Known rows, with every way that one mark hangs from another
[Q897 [Q880 Q602 Q779 Q826]]: [-4.02  2.49  1.70 -2.43 -0.07  1.84 -0.06 -3.32 -1.97 -2.18  0.93 -2.08
 -1.04 -1.59 -0.98 -3.11  1.54  4.11  0.29  3.01  1.23 -2.14 -3.00]
[Q779 [Q880 Q602 Q826 Q897]]: [-4.76  2.23  0.18 -2.56  0.59  1.49 -0.35 -1.95 -3.18 -2.58 -0.15 -2.42
 -0.89 -1.35  1.18 -4.79  1.54  2.47  0.48  5.61  1.14 -0.56 -4.06]
[Q753 [Q602 Q390 [Q826 [Q880 Q897]]]]: [ 0.32 -0.92 -2.79 -1.23  0.36  1.42  1.97 -0.52 -2.05 -1.24  0.26 -2.21
  0.27 -0.25  1.30 -7.17 -1.28  2.01 -0.48  4.66  3.07 -0.06 -5.84]
[Q880 Q779 Q897]: [-2.48  3.90 -3.15 -2.91 -1.78  0.82  2.00  0.36 -0.28 -5.16 -0.33 -0.70
  0.35 -0.17 -1.29 -3.14  0.57  3.51  2.22  3.80  2.68 -1.72 -4.39]
[Q826 Q390 [Q602 Q753] [Q880 Q897]]: [ 0.04  0.45 -2.49 -3.58  0.55  2.45 -0.62 -5.78  0.36 -1.26 -1.00  0.51
  1.21  0.22  0.21 -3.92  1.30  0.35  0.89  8.52  3.78  0.13 -5.27]
[Q753 [Q602 [Q826 Q390 Q880]]]: [ 0.72  0.68 -1.29 -3.03  0.54  1.50  0.08 -4.10 -1.64 -2.07  0.31 -2.01
  0.33 -1.67  2.01 -4.80 -0.34 -0.53  1.00  5.12  4.89  1.19 -6.93]
[Q897 [Q880 [Q602 Q753] Q779 Q826]]: [-3.23  1.41  2.78 -1.58  0.29  2.62  0.34 -4.82 -0.89 -0.86  0.85 -1.96
 -0.27 -1.40 -1.83 -4.25  0.94  3.52 -0.62  2.95  0.59 -1.80 -2.90]
[Q826 Q390 Q602]: [-1.70  1.10 -1.64 -4.32 -0.63  2.30 -0.47 -3.96 -0.05 -5.04  0.00 -0.55
  0.25 -1.29  1.31 -2.18  2.72 -0.51  3.74  6.09  4.87 -0.71 -3.71]
[Q897 [Q880 Q602]]: [-4.78  2.75  0.92 -1.79 -0.28  0.29  0.27 -2.57 -1.24 -4.58  1.52 -1.48
 -0.55 -0.93  0.24 -4.74  0.60  0.99  1.65  4.19  2.58 -1.24 -3.03]
[Q602 Q753 [Q826 Q390 Q880]]: [ 0.37 -0.04  0.18 -2.44  0.54  1.86  1.53 -5.08  0.23 -0.80 -0.47  0.51
  0.73 -2.04  0.96 -3.50 -0.08  0.17 -0.18  4.54  3.80  0.95 -6.58]
[Q897 [Q880 [Q826 Q390]]]: [-3.87  0.63  1.29 -3.37  0.56  1.01 -1.43 -5.28 -0.88 -2.16  1.47  0.14
 -1.17 -3.60  2.81 -1.28  1.75  0.85  0.85  4.34  3.96  0.16 -4.61]
[Q826 [Q880 Q779]]: [-1.05  3.47 -0.69 -1.54 -0.35  0.03  3.08 -1.89  0.60 -4.09 -0.78 -0.77
  1.29 -1.35 -1.19 -2.47  0.60  2.97  1.76  3.24  3.26 -1.27 -4.90]
[Q897 [Q880 Q779]]: [-3.21  3.34 -0.13 -1.34  0.17  0.26  1.82 -2.43  0.30 -5.32  1.37 -0.87
 -0.33 -2.04 -0.57 -2.69  0.61  2.28  1.47  2.44  2.71 -2.02 -2.70]
[Q602 Q753 [Q826 [Q880 Q779 Q897]]]: [ 0.51  1.80 -1.91 -1.90 -0.03  1.90  2.98 -2.31 -0.01 -0.73 -1.25 -0.20
  0.75 -0.31 -1.31 -4.89 -0.82  3.66 -1.20  3.71  1.37 -0.87 -5.51]
[Q602 Q390]: [-3.05 -0.10 -0.38 -1.06 -0.87  0.78  3.43  0.03  0.60 -4.88  0.90 -0.72
  0.69 -1.59  0.90 -3.72  0.85  1.40  2.41  2.69  3.92 -1.08 -3.32]
[Q826 Q390 [Q602 Q753] Q880]: [ 0.24 -0.10 -0.27 -2.91  0.85  2.51  0.33 -6.66  0.97 -1.91 -0.84  0.13
  1.55 -0.90  0.58 -3.11  1.85 -0.73  1.52  6.86  4.25  0.12 -4.79]
[Q826 [Q602 Q390] [Q880 Q779]]: [-0.34 -0.07 -1.32 -1.42  0.54  2.28  2.88 -2.57  0.50 -3.28 -0.66 -1.25
  1.01 -0.69 -1.52 -2.99  2.00  3.30  1.52  4.58  2.46 -2.34 -2.43]
[Q826 [Q880 Q602]]: [-2.72  2.79  0.35 -2.07 -0.79  0.00  1.54 -2.10 -0.85 -3.37 -0.56 -1.42
  1.13 -0.33 -0.32 -4.41  0.47  1.59  1.93  4.79  3.37 -0.51 -5.12]
[Q779 [Q880 [Q602 Q753] [Q826 Q390]]]: [-3.60  0.66  2.91 -2.34  1.50  3.00 -0.97 -6.48 -1.68 -1.31  0.39 -2.22
 -0.15 -2.62  0.68 -3.74  1.89  0.46  0.28  5.86  2.01  0.19 -4.57]
[Q880 Q897]: [-3.06  3.00 -2.76 -2.60 -1.26  0.02  1.88  0.27 -0.12 -4.96  0.04 -0.35
  0.39 -0.45  1.13 -3.91  0.35  1.55  2.70  4.41  3.79 -0.66 -4.90]
[Q826 Q880]: [-1.82  2.49 -0.18 -1.52 -0.13 -0.88  2.91 -1.92  0.67 -3.95 -0.53 -0.20
  1.39 -1.57  1.13 -3.31  0.43  0.87  2.10  3.80  4.47 -0.03 -5.35]

Rows
[-4.04  0.22 -0.13 -0.32  1.27  2.63  1.37 -2.22 -1.04 -3.16  1.10 -2.07
  0.57 -0.25 -1.17 -6.88  0.38  1.92 -0.29  6.00  0.69 -1.16 -2.91] -> [Q779 [Q880 [Q602 Q390 Q753] Q897]]
[ 0.00 -2.26  0.97  0.09  0.78  1.87  4.37 -2.63  0.61 -0.69 -0.09 -0.23
  1.01 -1.72  0.53 -5.29 -0.48  1.61 -0.94  2.62  2.51 -0.41 -4.66] -> [Q602 Q390 Q753 [Q826 Q880]]
[-3.31  1.13  1.35 -2.70  1.55  1.49 -0.06 -4.58 -1.34 -3.17  0.44 -1.25
 -0.90 -4.32  2.75 -1.57  2.37  0.17  1.28  4.64  3.62  0.50 -4.74] -> [Q779 [Q880 [Q826 Q390]]]
[-2.27  0.52 -0.58 -2.34 -1.65  3.32  2.28  0.34 -1.74 -3.41  0.14 -2.39
 -0.60 -0.23 -2.17 -4.84  0.60  4.72  0.68  2.30  0.84 -2.52 -2.86] -> [Q880 [Q602 Q390 Q826] Q779]
[-3.76  0.75 -1.00 -3.32 -1.72  3.10  0.39 -0.06 -2.14 -1.39 -0.42 -1.93
 -0.17  0.24 -1.96 -3.67  1.53  6.33  0.42  4.20  0.70 -2.25 -3.69] -> [Q880 [Q602 Q390] Q779 Q826 Q897]
[-0.15 -1.75 -1.32 -0.73  0.46  1.94  3.35 -1.77 -0.01  0.09 -0.24  0.28
  0.80 -0.39  0.26 -5.94 -0.86  2.65 -1.55  4.19  1.84 -0.16 -5.30] -> [Q602 Q390 Q753 [Q826 [Q880 Q897]]]
[-3.46  4.54 -2.73 -3.71 -2.18  1.80  0.45  0.29 -1.53 -4.51 -0.41 -1.95
  0.20  1.15 -2.52 -4.28  0.56  4.33  2.21  4.84  1.70 -2.01 -4.05] -> [Q880 Q602 Q779 Q897]
[-0.22  2.90 -2.94 -2.79 -0.70  1.15  2.41 -0.67 -1.09 -2.09 -1.06 -0.46
 -0.12 -0.41 -0.68 -3.65 -0.31  4.54 -0.21  3.86  1.91 -1.17 -5.54] -> [Q602 [Q826 [Q880 Q779 Q897]]]
[-1.28 -3.04 -1.04 -1.84  0.06  3.63  1.72 -2.60 -0.26 -0.34 -0.15 -0.52
  0.42 -0.45  1.19 -4.93  2.09  2.45  0.35  4.96  1.82 -1.22 -2.67] -> [Q880 [Q826 [Q602 Q390 Q753]] Q897]
[-2.33  0.05  0.69 -3.40  2.07  2.96 -0.97 -6.04 -1.62 -3.19  0.29 -1.70
 -0.94 -3.35  3.01 -1.70  3.70 -0.17  1.75  6.29  3.33 -0.40 -3.17] -> [Q779 [Q880 [Q826 Q390 Q602]]]
[-1.81  0.51 -2.04 -3.97 -0.84  2.09  0.28 -1.65 -1.39 -2.26 -0.68 -0.82
 -0.49 -0.70  2.36 -3.62  2.55  2.12  2.17  5.22  2.89 -1.05 -3.65] -> [Q880 [Q826 Q602] Q897]
[-3.12  1.98  1.32 -1.72  0.35  1.04  1.25 -3.25 -0.41 -2.78  1.05 -0.95
 -0.95 -2.84  0.62 -1.87  1.46  3.21  0.79  2.03  1.99 -1.76 -2.96] -> [Q897 [Q880 Q779 Q826]]
[-3.25  0.77 -0.40 -4.52 -1.06  3.20 -1.91 -4.26 -1.70  0.07 -0.49 -0.60
  0.19  0.06 -0.02 -3.91  1.27  2.31  0.46  6.66  2.59  0.38 -5.94] -> [Q880 [Q602 Q753] [Q826 Q390] Q897]
[-4.12 -0.45 -0.75 -3.02 -1.46  2.26  0.30  0.18 -2.32 -1.22 -0.10 -1.52
 -0.28  0.01  0.37 -4.58  1.36  4.33  0.62  4.88  1.83 -1.01 -4.23] -> [Q880 [Q602 Q390] Q826 Q897]
[-1.11 -2.05  0.39 -0.28 -0.18  2.48  4.29 -1.13  0.38 -2.25  0.95 -0.93
  0.35 -1.91  0.81 -5.48  0.12  1.21  0.30  1.59  2.36 -0.89 -3.40] -> [Q602 Q390 Q753 Q826]
[-2.71  2.29 -0.37 -3.09 -1.28  3.06  0.62 -2.15 -1.25 -0.64 -0.63 -1.74
  0.47  0.56 -2.21 -4.67  0.92  4.83  0.16  4.14  0.57 -1.46 -4.35] -> [Q880 [Q602 Q753] Q779 Q826 Q897]
[-1.76  0.50  0.40 -3.78 -1.12  3.38 -0.16 -3.93 -1.28 -1.78  0.18 -1.36
 -0.01 -0.73 -0.18 -4.91  0.48  0.93  0.87  4.58  2.68  0.09 -5.14] -> [Q880 [Q602 Q753 [Q826 Q390]]]
[-3.52  1.62  1.07 -2.15 -0.19  1.36  0.50 -2.31 -2.43 -3.47  1.73 -1.80
 -1.46 -1.33  0.81 -5.63  0.05  1.37  0.53  3.32  1.72 -1.33 -3.25] -> [Q897 [Q880 [Q602 Q826]]]
[-3.67  2.50 -1.08 -2.48  0.55  1.71  0.52 -0.86 -3.43 -3.96  0.44 -2.57
 -1.43 -0.63  0.66 -6.45  0.16  1.97 -0.01  5.25  0.93 -0.81 -3.85] -> [Q779 [Q880 [Q602 Q826] Q897]]
[-1.34  3.61 -3.14 -4.24 -0.60  1.30 -0.24 -2.99 -0.26 -2.96 -1.05  0.55
  0.88 -0.44 -1.56 -1.45  0.73  3.57  1.19  6.72  3.73 -0.41 -6.53] -> [Q826 Q390 [Q880 Q779 Q897]]
[ 0.90  1.53  0.06 -1.02  0.41  1.74  3.91 -3.14  0.65 -1.35 -0.86 -0.70
  0.97 -1.36 -1.10 -4.29 -0.23  2.85 -0.51  2.21  1.80 -1.06 -4.97] -> [Q602 Q753 [Q826 [Q880 Q779]]]
[-2.39  4.13 -2.55 -5.03 -1.21  2.02 -1.79 -3.12 -1.65 -2.46 -1.45 -0.68
  0.81  0.82 -2.81 -2.48  0.70  4.43  0.92  7.75  2.74 -0.76 -6.28] -> [Q826 Q390 [Q880 Q602 Q779 Q897]]
[ 0.85  0.93 -0.25 -2.84  0.32  2.69  1.46 -5.19  0.20 -0.94 -0.85  0.11
  0.73 -1.64 -1.29 -2.68  0.14  2.24 -0.39  3.97  2.68 -0.21 -5.94] -> [Q602 Q753 [Q826 Q390 [Q880 Q779]]]
[-2.25  3.18 -2.98 -5.79 -2.25  3.50 -1.68 -1.56 -3.03 -2.94 -0.54 -1.55
 -1.04  0.66 -1.82 -3.62  0.54  4.43  0.78  5.77  1.66 -1.36 -5.42] -> [Q880 [Q602 [Q826 Q390]] Q779 Q897]
[-0.34 -1.65 -1.84 -1.02  0.72  2.61  2.33 -3.27  0.89 -1.24 -0.56  0.01
  1.70  0.61 -0.17 -5.52  0.91  1.64  0.23  6.57  2.46 -1.08 -3.52] -> [Q826 [Q602 Q390 Q753] [Q880 Q897]]
[-2.23  0.96  0.54 -2.35  0.94  2.29  0.46 -4.42 -0.95 -2.78  0.71 -1.37
 -1.32 -2.21  0.57 -2.21  2.85  2.75  0.98  3.28  1.64 -2.60 -1.54] -> [Q897 [Q880 Q779 [Q826 Q602]]]
[-0.88  0.04 -0.80 -3.39 -0.03  3.02  0.33 -5.47  1.10 -3.59  0.03 -0.31
  0.95 -0.99  0.77 -3.43  2.12 -1.09  2.86  5.98  4.28 -0.53 -3.50] -> [Q826 Q390 [Q602 Q753]]
[-2.31 -1.08 -1.09 -1.89 -1.26  3.44  1.73 -0.64 -1.46 -1.30  0.39 -1.27
 -0.11  0.84 -0.93 -7.21 -0.42  3.02 -0.48  4.16  0.84 -1.22 -3.97] -> [Q880 [Q602 Q390 Q753 Q826] Q897]
[-2.96  0.43  0.57 -1.25 -0.46  0.92  2.12 -1.55 -0.71 -2.66 -0.17 -1.31
  1.27 -0.36 -0.75 -4.71  0.45  2.69  1.13  4.77  2.86 -1.03 -4.39] -> [Q826 [Q880 [Q602 Q390]]]
[-3.68  1.67 -0.30 -1.86  1.14  0.69  1.29 -1.80 -1.66 -3.06  0.32 -1.33
 -0.72 -2.77  2.49 -3.62  1.35  1.78  0.60  4.43  2.16 -0.25 -4.07] -> [Q779 [Q880 Q826 Q897]]
[-0.52  0.47 -3.37 -2.38  0.10  2.45  1.82 -1.63 -0.18 -2.80 -1.06 -0.72
  0.86  0.54 -1.70 -3.65  1.61  4.56  0.68  6.04  2.12 -2.25 -2.97] -> [Q826 [Q602 Q390] [Q880 Q779 Q897]]
